Each row was made from one walk, in order. Every step used is in the known rows, and no mark comes twice. Write each row's walk.
Known rows
d, k, w, n, j: [-0.59  2.39  1.12 -0.78 -0.48 -1.68 -3.28 -1.18  0.48  0.26  1.69 -1.37
 -0.21  1.31 -0.72 -1.21 -0.90 -1.98 -1.03 -1.39 -3.09  0.33 -1.29]
a, n, j, k: [ 0.73 -0.70 -0.08  2.16 -2.77 -0.60  2.65  0.45 -0.03  1.18 -1.90  0.61
  2.09 -2.55  3.31  0.14 -1.35  0.43  0.81 -0.61 -0.57 -1.02  1.08]
h, e, a, n, w, k: [ 1.91  2.47 -2.45  1.61  2.94 -0.96 -0.12 -0.93 -3.67 -0.76 -2.09  2.70
 -2.95 -1.06 -1.80 -1.46  1.52  2.08  0.87  1.21 -0.62  0.30 -0.42]
j, n, w, k: [-0.86  1.16  0.40 -1.57  1.48  0.56  0.01  2.01 -0.70 -2.34 -2.41  0.40
  0.69  1.16 -1.81  4.39  2.42 -1.45 -3.02  2.51 -1.16 -0.33 -2.10]
d, k: [-0.10  1.77 -0.63 -0.79 -2.07 -0.44 -1.43 -1.65 -0.68  0.00 -0.49  0.04
 -1.95  2.51 -0.39 -3.18 -2.01  0.24 -0.38  1.86  2.13 -0.36  0.79]
h, e, a, n, j: [ 2.33 -0.81 -2.83  5.43 -2.48 -1.95  1.13 -2.80 -2.80 -0.52  1.57  5.30
 -1.03 -2.80  0.67 -3.94 -0.20  3.55  1.28 -1.35  0.66 -1.26 -0.03]
w, k, j, n, a: [ 1.80 -3.65 -0.47 -0.18 -0.89 -0.67  1.07  0.05  0.62 -0.43 -0.46  0.56
  1.09 -0.07 -0.47  2.47  2.32 -0.06 -1.90 -0.59 -1.56  0.50  0.30]
x, k, w, n: [-2.51  2.68  3.22 -1.79  2.71 -0.14 -2.00  1.15  0.50 -0.39  1.46 -3.15
 -1.48  0.73 -0.67  0.55 -0.62 -1.89 -0.94  1.13 -3.10  1.93  1.15]
n, w, k, d: [-0.77  0.68  0.37 -3.57  3.39  1.81 -1.20  0.23  1.24  0.61 -1.20 -1.46
  1.11  0.14 -2.35  1.52  1.84 -1.77  0.00  0.69  0.82  1.18 -1.98]
e, a, n: [ 0.39  0.16 -2.51  3.02  0.15 -0.98  0.30 -1.52 -4.24  0.30  0.01  0.45
 -2.28 -1.56  1.65 -2.65 -1.41  3.48  0.42 -0.11  2.76 -0.81  0.84]
x, k, w, n, j: [-0.95  0.45  3.41 -0.48  1.39 -1.00 -1.98  0.73  1.08 -0.30  2.04 -1.41
  0.42 -0.45 -0.63  1.20 -0.22 -1.85 -1.05 -0.53 -4.28  1.41 -0.80]
x, k, w: [-2.35  0.73  2.72 -1.60  1.26  0.41 -0.77  0.66  0.04  0.29  0.46 -2.00
 -0.90  1.16 -1.02  0.55 -2.01 -0.13  0.35  1.33 -1.31  1.10  0.53]
w, n, a: [-1.30  0.87 -1.84  0.59 -0.40  0.54 -1.76 -0.57 -0.70 -0.87  2.15 -0.52
 -0.86 -0.75 -0.09 -0.94  1.42  0.79 -1.46 -1.54  2.72 -0.06  1.99]
e, h: [-0.77 -1.44 -0.54  0.94 -1.10  1.08 -2.83  0.67 -2.73 -0.38 -1.19 -0.17
 -1.36  0.32  1.28 -3.13 -0.48  2.68  0.71  0.89  4.74 -1.47  2.11]
w, n, j, k, x: [ 1.39 -1.25  1.36 -0.22 -0.17  0.09  1.23  1.28  4.27 -0.27  1.28 -0.15
  2.44 -0.66  0.99  0.93  0.45 -2.26  0.47 -1.33 -2.17  1.04  0.13]
a, n, j: [ 0.92 -0.55 -1.11  3.22 -1.81 -0.40  0.51 -1.25 -1.64  0.73  0.55  1.73
  0.08 -2.05  2.20 -1.37 -0.10  1.67 -0.20 -0.96  0.29 -2.29 -0.66]
w, k, j: [ 2.41 -2.17  0.91 -0.56  0.44  0.00 -1.41 -1.34  1.78  0.97  0.41 -0.29
 -0.54  2.29 -0.38 -0.89  0.98 -1.95 -1.63  0.26 -0.60  0.83  0.77]
d, k, j, n, a: [ 1.80 -2.05 -1.22 -0.57 -3.84 -1.64  1.54 -0.83 -0.72 -0.24 -0.85  0.98
 -0.43  0.92 -0.27  0.27 -0.41  0.84  0.08 -0.17 -0.57 -0.28 -0.57]
e, a, n, j, k: [ 1.54 -2.05 -1.30  3.52 -2.26 -2.18  2.57  0.09 -1.76  0.79 -1.71  1.19
  1.81 -3.15  2.87 -0.45 -1.93  2.42  1.02 -1.32  0.50 -0.30  0.59]
w, k, d: [-0.85 -0.22  0.50 -2.02  1.79  1.46 -1.25 -0.98  2.29  1.20  0.10 -1.73
  1.02 -0.19 -0.28 -1.08  0.56 -1.30 -0.28  1.02  1.28  1.35  1.31]
j, n, w: [-1.97  1.07 -0.16 -0.62 -1.18  0.77  1.23  1.85 -1.39 -2.73 -0.90  1.22
  0.73  1.06 -1.36  3.73  1.48 -0.72 -1.90  1.45  1.31 -1.44 -2.59]
x, k: [-0.35 -0.15  1.69 -0.24 -0.12  0.40 -0.12  0.27 -0.14 -0.43 -0.01 -0.10
 -1.45  0.85 -0.30 -0.77 -1.06  0.28 -0.37  2.70  0.52  0.60  1.18]
e, h, t: [-0.12 -0.07 -1.38  3.31 -1.44  1.09  0.57 -0.05 -3.37  0.78 -0.50  2.44
 -1.60  1.38  2.29 -1.39 -0.55  0.85  0.37  1.89  4.13 -2.48  3.55]
n, j: [ 0.47 -1.99 -0.16  1.95 -3.16  0.10 -0.82 -1.29  0.51 -0.50  1.81  1.98
  1.51  0.27  0.02 -0.81  0.16  0.12 -1.53 -1.09  1.96 -1.36 -0.97]

Write each row's walk
[ 0.16 -1.23  0.64 -1.49 -0.40  1.30  2.24  1.28  3.46  0.25 -0.57 -0.32
  1.12  0.94  0.49  0.32 -1.15 -0.52  1.80  0.38  0.84  0.57  1.29]	j, k, x
[ 0.46 -2.42  0.63  0.68 -3.23 -0.27  1.78 -0.11  0.67 -1.05  1.21  1.02
  0.51  1.24  0.45  1.31  0.59 -1.44 -1.83  0.15 -0.03 -0.87 -0.41]	k, j, n
[-1.92 -1.15 -1.98  1.08 -3.06  0.48  1.49  0.42 -1.30 -1.93  0.31  1.37
  1.05 -1.13  0.10  1.79  0.98  2.10 -1.44 -0.27  2.55 -1.33  0.60]	j, n, a
[ 0.63 -1.39  0.70 -0.74 -1.76  0.01  1.87  1.30 -0.30 -1.57 -0.19  1.06
  0.79  1.55 -1.49  4.04  1.90 -1.74 -1.49 -0.06 -0.42 -1.00 -3.42]	k, j, n, w
[-2.02 -0.58  0.64 -2.08 -1.77  1.61  2.00  0.62  3.21  1.25 -0.83 -1.71
  2.96 -0.93  1.07  0.03 -1.49 -1.67  1.53  0.18  2.72  1.49  2.39]	j, k, d
[-3.20  1.41  0.05 -1.65  0.07  0.25 -0.23  1.69  0.96  0.24  0.21 -3.45
  1.60 -0.76  0.29  1.85 -0.36 -0.84  0.10 -2.47 -0.18  1.59  3.05]	j, k, w, n, a
[-0.28  2.34 -0.45 -2.18  4.71  1.25  0.00  0.23 -0.72  1.89 -2.55 -1.96
 -0.35 -2.03  0.27  1.07  1.49 -0.45  1.37  0.79 -0.97  0.21 -1.68]	a, n, w, k, d
[ 1.31  0.70 -0.30 -1.88  0.22  0.15 -0.57 -1.41  1.27  0.40  0.15  0.29
 -2.34  2.78 -0.78 -2.80 -1.92  0.54  1.93  1.45  0.29  0.07 -0.64]	d, k, x
[ 2.09 -1.83  0.00  1.12 -0.31 -0.02  3.50  1.06  1.87  1.49 -1.08  0.85
  1.72 -2.41  3.05  0.47 -1.03  1.03  2.77 -0.95 -2.20 -0.74 -0.52]	a, n, j, k, x
[ 1.45  0.20  0.44 -2.91  4.60  1.68 -1.00  1.02  1.57 -0.21 -0.83 -0.27
 -0.68  2.09 -2.69  2.06  2.09 -0.73  0.45  1.08 -0.93  0.64 -2.99]	n, w, k, x
[-3.11  1.56 -0.78 -0.56  0.85  0.39 -2.36 -0.13 -0.48 -0.26  2.66 -2.57
 -0.37 -0.30 -0.74  0.35  0.78  0.30 -0.72 -2.84  0.69  0.37  1.19]	k, w, n, a
[-1.66  0.90  1.22  0.57 -0.07 -0.38 -2.73 -0.59  0.91 -0.39  3.27 -1.04
  1.29  0.12 -0.29  0.23  0.51 -1.83 -1.85 -2.68 -1.47 -0.27 -1.07]	k, w, n, j
[-1.00 -0.57  2.12 -2.08  0.77  1.06  0.80  0.01  1.73  0.89  0.55 -1.20
  0.15 -0.83 -0.29 -0.54 -1.39 -0.32  1.46  2.11  0.48  1.80  0.92]	x, k, d
[ 1.52 -0.85  0.52 -1.41  3.09  1.40 -1.09 -0.36  2.59  0.33  0.48 -0.13
 -0.78  1.52 -0.73 -0.79  0.82 -0.39 -0.08  1.30 -0.47  0.59  0.03]	w, k, x
[ 1.77 -3.25  0.90 -0.20 -1.86  0.46  2.26  1.01  3.96  0.28  0.15  1.20
  3.24 -0.13  0.54  1.02 -0.66 -0.45  1.57 -1.00 -0.45  0.13 -0.86]	n, j, k, x
[ 4.44 -0.02 -1.52  1.43  2.64 -1.89  0.68 -1.41 -2.31  0.28 -1.24  2.72
 -2.99 -0.18 -1.76 -1.23  1.96  0.93  1.27 -0.30 -2.25  0.58 -1.40]	h, e, a, n, w, k, j
[-0.23 -1.37 -0.30  2.27 -0.98 -2.07  1.86  0.62 -1.77  1.35 -1.31 -0.80
  2.25 -2.76  2.10  0.72 -2.63  1.99  1.67 -2.67 -1.33  0.03 -0.12]	e, a, n, j, k, w
[-3.10  3.08  0.93 -0.75  1.19  0.43 -2.79 -0.10  0.31 -0.43  2.58 -2.68
 -0.75  1.22 -0.26 -0.30  0.08 -2.08 -1.57 -1.18 -0.05  0.38  1.02]	k, w, n
[ 1.73  1.65 -0.48 -1.73  6.09  1.14  0.18  0.99 -0.59  0.98 -2.17 -0.48
 -2.25 -0.21 -0.46  1.53  1.68  0.58  1.64  1.07 -2.66 -0.40 -2.73]	a, n, w, k, x
[ 0.91  2.33 -3.02  2.77  0.43 -0.57  1.14 -1.22 -4.43 -1.10 -0.54  3.61
 -3.03 -1.26 -1.33 -1.79  0.57  2.91  1.90  0.10  1.88 -0.99 -0.94]	h, e, a, n, w
[-1.79  2.58  0.59 -2.07 -0.67 -0.53 -2.08 -1.15 -0.45  0.69 -0.24 -1.84
 -1.57  2.93 -1.06 -1.88 -2.81 -0.34  0.43  0.51  0.09  0.16  0.18]	d, k, w
[ 0.05 -0.32  1.04  0.76 -2.32 -0.62  0.16  0.75  2.21 -0.55  0.36 -0.13
  2.56 -0.71  1.35  0.59  0.28 -2.53 -1.64 -0.82 -0.50  0.65  1.42]	w, n, j, k
